What can hang from each mark
K: L
N: E
L: E H J K
E: L N
H: L Z
Z: H
J: L R

Every row comes from one small tree of marks. Brackets hold a mark, then the marks that hang from it, in alphabetical order. Every link used is in the known rows. Which tree was each row made from?
Known rows
{K {L {H Z} J}}: [  7.9 -16.3   0.2  42.7 -66.2 -25.6 -22.8  -8.6   5.4  21.0 -22.2  29.7
 -54.7 -35.4   5.3 -25.4 -11.1 -31.2  32.7  40.8  31.1]
{J {L H}}: [ -3.7  -8.2  -4.9  30.6 -44.5 -41.1 -18.5  22.0  -9.4  21.6 -32.2  24.8
 -28.1 -56.8  31.6  -2.2  -5.6 -43.8  18.5  41.4  17.4]
{J {L H K}}: [ 16.9   0.5  15.7  24.6 -46.9 -33.3 -20.7  51.0 -19.3   4.0 -16.1  34.3
 -14.8 -60.1  29.5   7.0 -27.9 -41.0  27.3  44.8  14.3]
{K {L J}}: [ 23.2 -11.3 -19.9  27.0 -58.7 -26.6  -5.1  10.5  -3.2   1.6 -30.8  31.8
 -61.0 -42.9  -8.7 -30.9 -11.9 -26.9   0.2  51.1  23.0]
{Z {H {L K}}}: [  3.6   3.2 -12.9   6.7 -55.5  -6.3  23.4  35.2 -37.5  -1.5 -19.5  30.5
 -21.9 -34.9  18.3  -0.7 -36.9 -31.2  -2.1  84.9  14.7]
{H {L E J K}}: [ 30.5 -14.4   8.8  11.9 -53.8   1.1 -23.8  48.9   0.8 -26.4 -21.6   1.8
 -22.4 -42.0  33.8  13.8 -37.2 -18.6  23.3  36.6   6.0]
{Z {H {L E J}}}: [  8.1  -7.7  -6.8  17.5 -60.6  -7.5  -5.7  12.7   0.2   0.7 -40.7   2.7
 -28.6 -29.8  36.2   1.0 -10.1 -21.4  13.1  30.7   4.2]
{L J K}: [ 33.0   9.3  -7.2  19.0 -52.3  -9.6   2.0  49.0  -9.2 -25.5 -23.5  19.3
 -29.8 -47.3   6.8  -3.9 -25.9 -17.7  14.3  52.4  11.1]
{E {L H {J R}} N}: [ -6.5 -37.8  -1.8  35.5 -28.6 -42.6 -43.6   5.4  -2.0  -5.5 -38.2  -6.0
   7.9  -9.8  29.5  12.7   6.5  -0.3  24.2  18.1   2.0]
{E {L J} N}: [ -3.5 -24.2 -25.7  26.7 -37.0 -14.1 -21.0   2.3  -5.9 -10.1 -45.9  -3.5
 -14.3 -28.2   6.9  -8.4  -2.6  -7.4  -2.4  52.5  13.1]
{H L Z}: [-19.3 -22.5 -33.6  22.8 -63.0  -4.0   2.9   6.5 -27.1  24.3 -27.5  13.9
 -47.4 -45.6  18.0 -10.1 -17.9 -35.4   9.1  86.4  26.6]
{J {L H K} R}: [ 18.5 -12.1  17.4  27.5 -48.2 -50.4 -33.3  62.4 -31.5   4.0 -15.0  43.2
  -6.5 -49.8  39.4  21.0 -21.2 -36.1  41.2  23.9   0.9]
{J L}: [  3.3  -7.0 -24.7  24.7 -54.2 -30.5  -7.4  30.3 -24.6  17.2 -36.4  33.4
 -39.8 -66.5  15.5  -9.0  -7.0 -45.7   6.5  55.9  15.3]
{N {E L}}: [-31.4  -9.6 -41.8  32.2 -43.6 -17.6  -5.5  14.3  -5.8  17.0 -57.7 -10.3
 -49.4 -60.9  36.6  -9.0  -8.2 -39.7 -11.6  73.1  26.4]
{Z {H L}}: [-14.3  -4.9 -31.0  12.2 -54.2 -16.1  25.2   8.7 -27.0  19.0 -34.7  18.3
 -35.4 -34.7  19.6 -10.5 -14.4 -33.6  -9.2  80.5  15.9]
{H {L {E N} J} Z}: [ -0.9 -42.2   2.3  29.3 -75.7   4.3 -44.3   2.8   3.8   6.2 -27.2  -9.4
 -31.1 -34.9  23.0   3.3 -13.9 -12.1  40.2  33.8  16.5]
{K L}: [  9.7 -22.2 -24.4  23.8 -54.9 -36.0   1.7   3.8 -16.5  20.9 -26.3  37.2
 -74.1 -49.8  -1.2 -27.1 -22.3 -41.2  -8.4  79.2  30.8]
{N {E {L H J}}}: [-22.8  -0.8 -15.7  43.2 -37.5 -18.4 -22.3   9.5  23.2   1.1 -57.0 -23.2
 -25.7 -45.3  42.2  -2.5   1.3 -24.0  10.6  30.5  22.1]
{K {L {H Z}}}: [ -4.1 -25.6  -3.9  40.6 -60.2 -34.8 -14.4 -12.6 -11.6  39.5 -19.5  35.0
 -65.3 -42.9   7.6 -24.4 -20.6 -43.7  21.2  68.1  38.4]
{H {L J} Z}: [ -4.2 -12.3 -26.8  27.0 -64.7   5.7  -3.4  12.2 -12.5   2.7 -29.7   7.1
 -35.9 -40.0  11.4 -12.3  -9.8 -23.4  19.3  58.5  21.4]
{Z {H {L E}}}: [ -7.6 -18.3 -11.1  13.1 -58.6 -19.3   2.6   8.5 -14.9  19.5 -37.8   9.5
 -38.4 -36.2  41.3   3.1 -18.3 -34.3   1.0  59.4   9.3]

Write each row's tree
[  0.3 -39.5  21.2  28.2 -46.2 -43.1 -37.0  -1.4  16.0  18.3 -29.1 -11.7
 -38.1 -34.6  40.3  14.1 -15.5 -18.7  23.8  38.1  18.8]
{L {E N} H}
[ 12.6 -18.5  28.1  31.7 -56.7 -19.0 -29.2  25.0  -6.6  13.3 -15.9  12.6
 -38.9 -47.6  45.8  18.6 -40.0 -34.8  45.1  48.5  18.1]
{L E {H Z} K}
[ 21.1 -16.7  10.8  20.4 -71.3  13.8 -30.9  39.6  -8.7 -12.8 -16.7   8.9
 -29.4 -42.6  31.4   8.9 -39.5 -23.2  40.7  41.1  10.4]
{H {L E J K} Z}
[ 27.8 -27.0  22.2  18.7 -67.3 -24.7 -50.7  49.8 -16.7  -1.2 -18.8  28.1
 -24.7 -60.6  28.0  16.3 -35.0 -32.1  35.2  34.0   8.4]
{J {L {E N} K}}
[  8.3 -35.4   6.7  25.9 -64.0 -35.6 -47.1  21.6  -7.0  19.6 -33.6  17.9
 -35.6 -60.3  30.2   6.6 -11.9 -35.0  25.2  31.3  13.0]
{J {L {E N}}}
[ -6.9  -9.2 -15.7  32.1 -21.3 -23.7 -14.2   3.4   4.1  -6.5 -42.3  -5.9
 -13.3 -26.3  30.3  -3.4  -2.7 -19.0   1.9  42.2  13.2]
{E {L H J}}
[ 28.2 -24.3  36.0  25.3 -49.7 -51.1 -56.4  60.6 -18.9   3.3 -18.4  31.4
 -12.5 -49.3  60.1  34.3 -26.3 -37.1  50.0   2.1  -6.8]
{J {L E H K} R}
[  5.5 -48.9  30.9  34.4 -54.9 -61.5 -69.5  24.1  -5.4  24.8 -28.4  13.8
 -14.1 -40.7  54.3  27.7  -0.4 -26.5  49.1  -4.2   0.3]
{J {L {E N} H} R}
[ 16.5 -13.1   2.3  28.2 -22.1 -33.9 -31.3  43.4 -15.8 -23.9 -27.2  11.1
  11.3 -19.0  38.4  19.6 -17.1 -10.6  24.0  24.6  -4.2]
{E {L H {J R} K}}
[ -1.4 -12.1  -3.4  21.3 -18.7 -25.9 -10.5  27.1 -19.5  -5.6 -24.6  13.4
 -11.5 -35.1  33.4   9.6 -34.2 -29.2   2.2  72.3  15.1]
{E {L H K}}
[  9.4 -40.2   3.2  19.2 -59.1  -9.2 -36.1  10.2  13.8  -8.6 -30.9 -14.4
 -26.9 -31.2  25.7   7.7 -13.8  -8.4  21.2  30.0  12.0]
{H {L {E N} J}}
[ 25.8 -30.6  19.1  15.1 -57.0 -23.7 -29.6  37.0  -7.2  -5.6 -21.5   8.3
 -38.0 -44.4  26.1  18.2 -39.2 -19.2  23.5  54.8  13.0]
{L {E N} K}
[ 24.5 -11.5  33.7  23.8 -48.3 -34.6 -45.4  49.5  -7.3   4.6 -18.7  27.5
 -19.5 -61.8  51.3  22.3 -33.9 -42.2  37.7  22.2   7.9]
{J {L E H K}}
[ 31.0 -51.8  12.9  32.7 -69.4 -47.0 -57.0  11.3   3.8   1.6 -26.5  21.1
 -47.4 -26.5  14.6  -1.0  -7.9 -12.1  35.0   6.7   5.2]
{K {L {E N} {J R}}}
[ -3.9 -26.4  11.9  38.0 -55.6 -28.8 -28.0  -3.5   3.5  31.3 -29.8  -0.1
 -51.7 -45.2  46.8   7.8 -16.0 -36.9  34.7  44.8  20.2]
{L E {H Z}}
[  1.9 -26.1 -15.0  16.6 -34.0 -16.4 -17.2  27.2 -29.9  -9.8 -24.9  14.4
 -13.1 -34.8  11.1   6.5 -34.0 -17.9  -2.7  84.9  17.7]
{E {L K} N}
[ 30.4  -4.2  15.3  26.5 -41.7 -37.8 -18.0  52.2  -6.7 -21.1 -19.5  15.1
  -8.9 -28.4  30.1  15.0 -15.1  -9.2  36.3  17.3  -1.1]
{L H {J R} K}
[-31.4  -4.8 -15.9  53.1 -54.8  -5.4 -31.1  -0.2  14.6  17.3 -52.9 -17.3
 -30.5 -48.0  42.7  -5.5  -0.5 -28.7  29.7  34.5  27.7]
{N {E {L {H Z} J}}}
[ 23.1 -39.6   7.4  28.4 -57.4 -38.3 -45.3  23.2   5.9  -4.7 -37.9  -2.7
 -29.9 -30.5  31.1  17.4   2.9  -2.2  37.2   3.7  -3.8]
{L {E N} {J R}}
[ 15.5 -16.2  -8.2  20.4 -38.0  -5.7 -24.4  31.7 -14.5 -28.4 -26.9   8.3
  -1.4 -30.8   5.8   1.7 -26.2  -5.6   7.4  56.3  11.2]
{E {L J K} N}
[  3.7  -4.0   2.2  34.9 -39.1  -3.1 -25.9  21.5 -12.5 -10.6 -23.2  11.9
  -4.6 -30.0  26.6   2.4 -26.5 -21.5  30.2  49.7  16.0]
{E {L {H Z} J K}}
[ 15.6 -15.2  -9.0  24.7 -69.5  -0.9 -21.7  51.4 -32.1 -13.5 -15.1  23.0
 -13.7 -31.2  18.5  10.2 -23.7 -15.0  41.5  41.9   4.8]
{H {L {J R} K} Z}
[-29.8 -24.3 -20.5  37.6 -34.0 -21.7 -14.8 -10.9 -19.5  28.9 -35.0   6.5
 -28.9 -35.9  31.4  -3.0 -11.8 -36.7   9.0  73.1  24.1]
{E {L {H Z}}}
[ 25.2 -25.0  20.2  33.6 -50.8 -39.1 -37.8  -0.3  23.8   6.9 -26.1  11.8
 -54.6 -34.8  28.0  -9.3 -17.5 -27.9  24.6  15.8  17.7]
{K {L E H J}}
[ 10.3 -49.0   6.3  21.3 -61.0 -26.1 -48.7  22.7   0.9  -9.1 -30.3 -10.2
 -17.0 -20.1  35.7  20.6  -4.6  -2.4  31.6   9.3  -3.2]
{H {L {E N} {J R}}}
[  4.5 -37.7  -6.7  29.1 -67.2 -12.6 -40.8  21.6 -11.6   5.4 -28.9   2.2
 -31.5 -31.6  41.2  13.9  -7.4 -19.2  43.2  16.3  -0.7]
{H {L E {J R}} Z}
